Known rows, with every way that one mark hangs from another
nitav{luparud{bodas}}: [ 34.5   0.4  -9.3  -3.3  13.7   5.9  19.7  -7.4   9.4  -7.0  26.9  -1.4
 -20.9   0.1   3.0 -17.3  -7.6  33.4  10.6  15.2 -39.9 -11.7  22.0]
rura{bodas{mipe{bisi luparud}}}: [ 25.0   5.4   0.3  10.9  11.7  15.5  30.5 -51.3 -68.7 -32.1   3.2 -21.9
   5.9   5.7  13.8 -14.5  -7.2  25.1   1.7  11.9 -33.0  -1.0  16.5]
gepa{mafebo{rura}}: [ 20.1  21.2  14.9  -4.3  16.1   7.9  25.1 -28.0 -30.2 -12.3   6.6  -7.0
  -4.3 -23.6   1.8 -11.7  -3.5  14.9  11.5  10.8 -51.0  20.8   6.5]
bisi{mipe{luparud{nitav}}}: [ 35.7   0.9 -26.5   2.1   9.6  20.2  34.7 -33.0 -32.1  -1.1  -3.7  10.2
 -12.7  -0.8   8.3 -19.0 -41.6  39.5  -2.1   4.6 -29.0  -6.1  22.0]
bodas{mipe{luparud} rura}: [ 41.2   7.7  -8.1 -21.5  15.2   8.9  21.5 -32.8 -48.7  -2.2  11.9 -13.8
 -12.5  -1.0   5.2 -16.9  -5.6  39.7 -29.3  27.1 -37.5   3.3   6.5]
gepa{mafebo}: [ 14.1  16.5   3.9  11.0  13.8   8.0  28.5 -26.0 -18.2 -11.3  -0.3  -6.3
  -5.2 -16.6   4.2 -13.0  -2.5  10.5   7.2  12.9 -52.4   9.9   7.0]
bisi{mipe{luparud{bodas{rura}}}}: [ 40.3   2.0 -21.4  -4.7  13.9   4.7  27.5 -42.3 -23.5   2.2  20.5   4.7
  -3.9  -0.1  11.1 -36.1 -29.7  43.6 -23.4  15.7 -40.5  -9.3  32.6]
bipiz{dolilov{nitav{luparud{bodas}} pibidaf}}: [ 24.5  -8.8   1.1 -36.0   7.7  24.8   9.1 -31.0  -9.9 -13.3  17.3  -7.9
 -43.4  -2.9  -3.9  -8.3  20.2  26.3  31.3  19.5 -23.0   1.8  21.6]
rura{bodas}: [ 20.2   7.9   6.3   8.0   6.2  15.6  25.2 -36.3 -27.8 -22.6  11.4  -8.0
  -9.8   3.9   9.1 -11.0  -5.9  19.8   2.2   4.9 -33.6   9.7  14.4]
mafebo{rura{bodas{mipe{bisi luparud}}}}: [ 30.9  13.0  12.3  -7.6  14.0  14.5  26.9 -53.1 -76.3 -30.3  12.0 -20.2
   2.7  -4.4  11.3 -14.0  -8.6  30.4   4.6  11.3 -32.1  11.3  14.0]
mipe{luparud{nitav}}: [ 38.3  -6.0 -18.0  -4.5  14.3  20.4  30.7 -49.0 -22.8  -2.7  -6.7   1.5
 -27.0  -0.1   3.6   5.5 -19.4  35.1   1.3  -0.3 -39.6   2.6   4.5]
remel{bisi{mipe{luparud{bodas{rura} nitav}}}}: [ 63.0   5.3 -27.6  -1.8  17.0  13.3  36.3 -44.0 -22.2  -5.4   4.0   8.3
 -17.6  -4.3   9.1 -29.8 -22.1  33.8 -29.3   7.7 -23.4 -10.4  19.3]
bipiz{dolilov{nitav}}: [ 26.9  -7.0   4.5  -8.5  -4.7  28.3  22.2 -58.5 -18.0 -23.7  -2.2 -10.1
 -52.6 -15.1  -7.5 -11.5  20.6  11.2  13.0  16.2 -25.8  21.7  10.7]
bisi{mipe{luparud{bodas{rura} nitav}}}: [ 44.9  -4.1 -22.4  -9.6  13.1  20.1  27.3 -44.9 -13.4   1.0  10.9  13.2
 -18.2   5.7  10.5 -19.1 -34.7  42.1 -24.2  10.8 -30.6  -5.5  22.9]
dolilov{nitav{luparud} pibidaf}: [ 22.7  10.0   0.2 -33.6  17.3  20.0  19.1 -21.2 -26.5  -6.2  14.8   5.7
 -37.4  -4.1   8.6 -10.0   2.8  31.0  22.8   6.0 -27.2  -2.0   7.4]
nitav{luparud{bodas{rura}}}: [ 39.0   5.1  -4.8 -17.0  15.3   5.3  17.2  -5.0   6.1  -2.7  33.8   1.6
 -20.6  -2.1   2.4 -16.1  -1.7  36.0 -16.1  23.5 -39.3  -7.6  13.7]
gepa{mafebo{rura{bodas}}}: [ 18.8  21.1  16.9  -2.7  12.6   9.7  20.3 -39.7 -42.7 -17.6  11.1  -8.4
   2.8 -10.7   5.9  -4.8  -6.2   5.2  11.6  10.6 -51.4  22.4   6.4]
rura{bodas{mipe{bisi luparud{nitav}}}}: [ 29.3  -0.6  -0.5   6.4  12.2  28.8  29.7 -51.9 -60.2 -32.9  -5.1 -15.0
  -7.3   9.1  14.6  -1.4  -9.9  22.4   2.0   7.3 -24.4   2.2   7.5]
nitav{luparud{bodas{mipe rura}}}: [ 44.0   6.5  -4.2 -21.5  13.8   9.4  11.4   3.0  -4.8  -7.2  33.1  -7.2
 -20.0   1.4   4.0 -22.1   0.3  37.0 -13.1  32.2 -31.1  -9.5  16.2]
dolilov{pibidaf{nitav{luparud{bodas{mipe rura}}}}}: [ 29.9   9.0   5.1 -40.6  18.0  15.7   5.1  32.5  -7.3  -2.2  14.5 -16.5
 -36.8   6.8  12.0  -8.7   5.8  30.5   7.0  30.9 -14.2  -3.7  18.0]

Rows
[ 33.6  10.5   1.4  -7.6  19.1  14.2  32.2 -36.1 -60.1 -20.8   4.0 -18.7
  -0.8 -14.6   9.9 -23.7   1.6  41.0 -32.9  22.6 -30.9  -1.4   4.4]
bodas{mipe{bisi luparud} rura}
[ 24.5   5.8   8.2 -26.2  20.0  26.5  18.8 -31.0 -24.5 -25.6  17.4  -4.9
 -33.7   0.7  16.4 -18.4  13.7  32.5  24.5   9.3 -17.9 -10.1  16.8]
dolilov{nitav{luparud{bodas{mipe{bisi}}}} pibidaf}
[ 34.3   0.4  17.3  -9.6  13.8  40.8  24.3 -35.5   0.8 -34.4   6.7  -5.5
 -33.1  -3.6  12.9 -10.9   9.8  30.7 -25.6   9.3  -8.5   7.2   3.1]
luparud{bodas{mipe{bisi} rura} nitav}
[ 46.0   1.1  -8.8 -26.6  14.1  25.2  20.3 -34.0 -37.7  -4.0   3.7  -5.7
 -27.6   3.6   4.6  -0.9  -8.7  38.6 -29.5  21.1 -26.8   6.9  -3.1]
bodas{mipe{luparud{nitav}} rura}
[ 31.1   5.2   0.5   2.0  15.5  12.3  24.0  -3.2 -11.1 -25.9  20.6 -13.2
 -14.0  -3.7   8.7 -26.5   1.8  34.5   9.9  21.7 -27.0 -16.3  23.4]
nitav{luparud{bodas{mipe{bisi}}}}
[ 21.5   4.2  -0.7 -24.3  15.5  11.2  13.3  24.6   4.8  -2.6   8.1 -10.7
 -36.7   3.8  10.6  -6.9   0.4  28.6  29.9  15.9 -23.2  -4.5  24.7]
dolilov{pibidaf{nitav{luparud{bodas}}}}
[ 28.8  16.5  17.7 -16.8   7.7  18.5  16.6 -32.4 -52.5 -26.1  19.4 -15.4
 -12.3   1.5   7.8 -14.7  -4.8  25.7   6.7  12.7 -23.5  21.1  15.5]
mafebo{rura{bodas{mipe}}}
[ 15.3  -2.1  -0.2 -28.6   3.7  16.3  10.8  31.2 -18.2  -9.1  -5.1 -23.3
 -35.9 -10.4  -6.0  -3.5  13.4  23.1  34.9  30.4 -14.1   4.9  19.8]
bipiz{dolilov{pibidaf{nitav{luparud}}}}
[  9.0  -4.1   9.6 -22.9   2.1  22.2  15.5   8.7 -15.6 -15.4 -11.5 -26.1
 -39.7 -12.1  -3.1  -6.2  18.3  20.9  29.5  20.6 -10.4  15.0  21.5]
bipiz{dolilov{pibidaf{nitav}}}
[ 35.4   8.3   4.8 -10.7  17.4  12.4  19.9  -1.8 -13.4 -22.6  26.8 -10.8
 -12.3  -6.3   8.1 -27.0   5.8  35.8 -15.5  28.0 -25.7 -12.9  13.9]
nitav{luparud{bodas{mipe{bisi} rura}}}
[ 42.7  -1.2   7.3 -21.7  10.6  34.9  14.4 -31.9  12.1 -17.8  15.2  -0.5
 -43.0   8.4   7.8  -4.7   3.1  33.0 -23.9  14.3 -14.8  11.1   6.4]
luparud{bodas{mipe rura} nitav}
[ 40.3  -2.4 -15.9 -10.1  10.8  25.1  25.1 -36.8 -34.7  -9.2  -3.8  -8.7
 -27.3   5.1   4.9  -2.3 -16.2  35.0   2.9  11.4 -29.2   1.8   8.8]
bodas{mipe{luparud{nitav}}}
[ 33.0   2.0  -9.2  -1.5   9.3  12.8  21.1 -46.7 -57.7 -15.4  11.7 -17.9
  -6.0  15.9  10.0  -8.6 -13.0  26.3   3.3  16.0 -37.8   2.3  17.6]
rura{bodas{mipe{luparud}}}
[ 37.4  -7.5  -1.5  -2.4  20.8  24.1  34.1 -66.0 -13.3 -20.0   1.5  -0.2
 -17.7  -6.8  10.9  -1.6  -4.1  36.8 -25.1  -0.9 -35.0  -1.5   2.5]
mipe{bisi luparud{bodas{rura} nitav}}
[ 28.9  -6.3   5.7 -47.9   9.0  23.9   6.2 -29.6 -12.2  -9.9  23.0  -4.9
 -43.9  -5.7  -4.8  -6.0  24.0  28.0   9.2  25.0 -21.5   5.2  13.1]
bipiz{dolilov{nitav{luparud{bodas{rura}}} pibidaf}}
[ 49.3  14.5 -30.3  13.6  14.8  -0.1  43.6 -31.8 -48.7  -7.9  -3.2  -0.8
  -2.6 -13.0   8.7 -44.1 -24.6  33.8 -10.2   9.9 -29.9 -13.0  28.4]
remel{bisi{mipe{luparud}}}
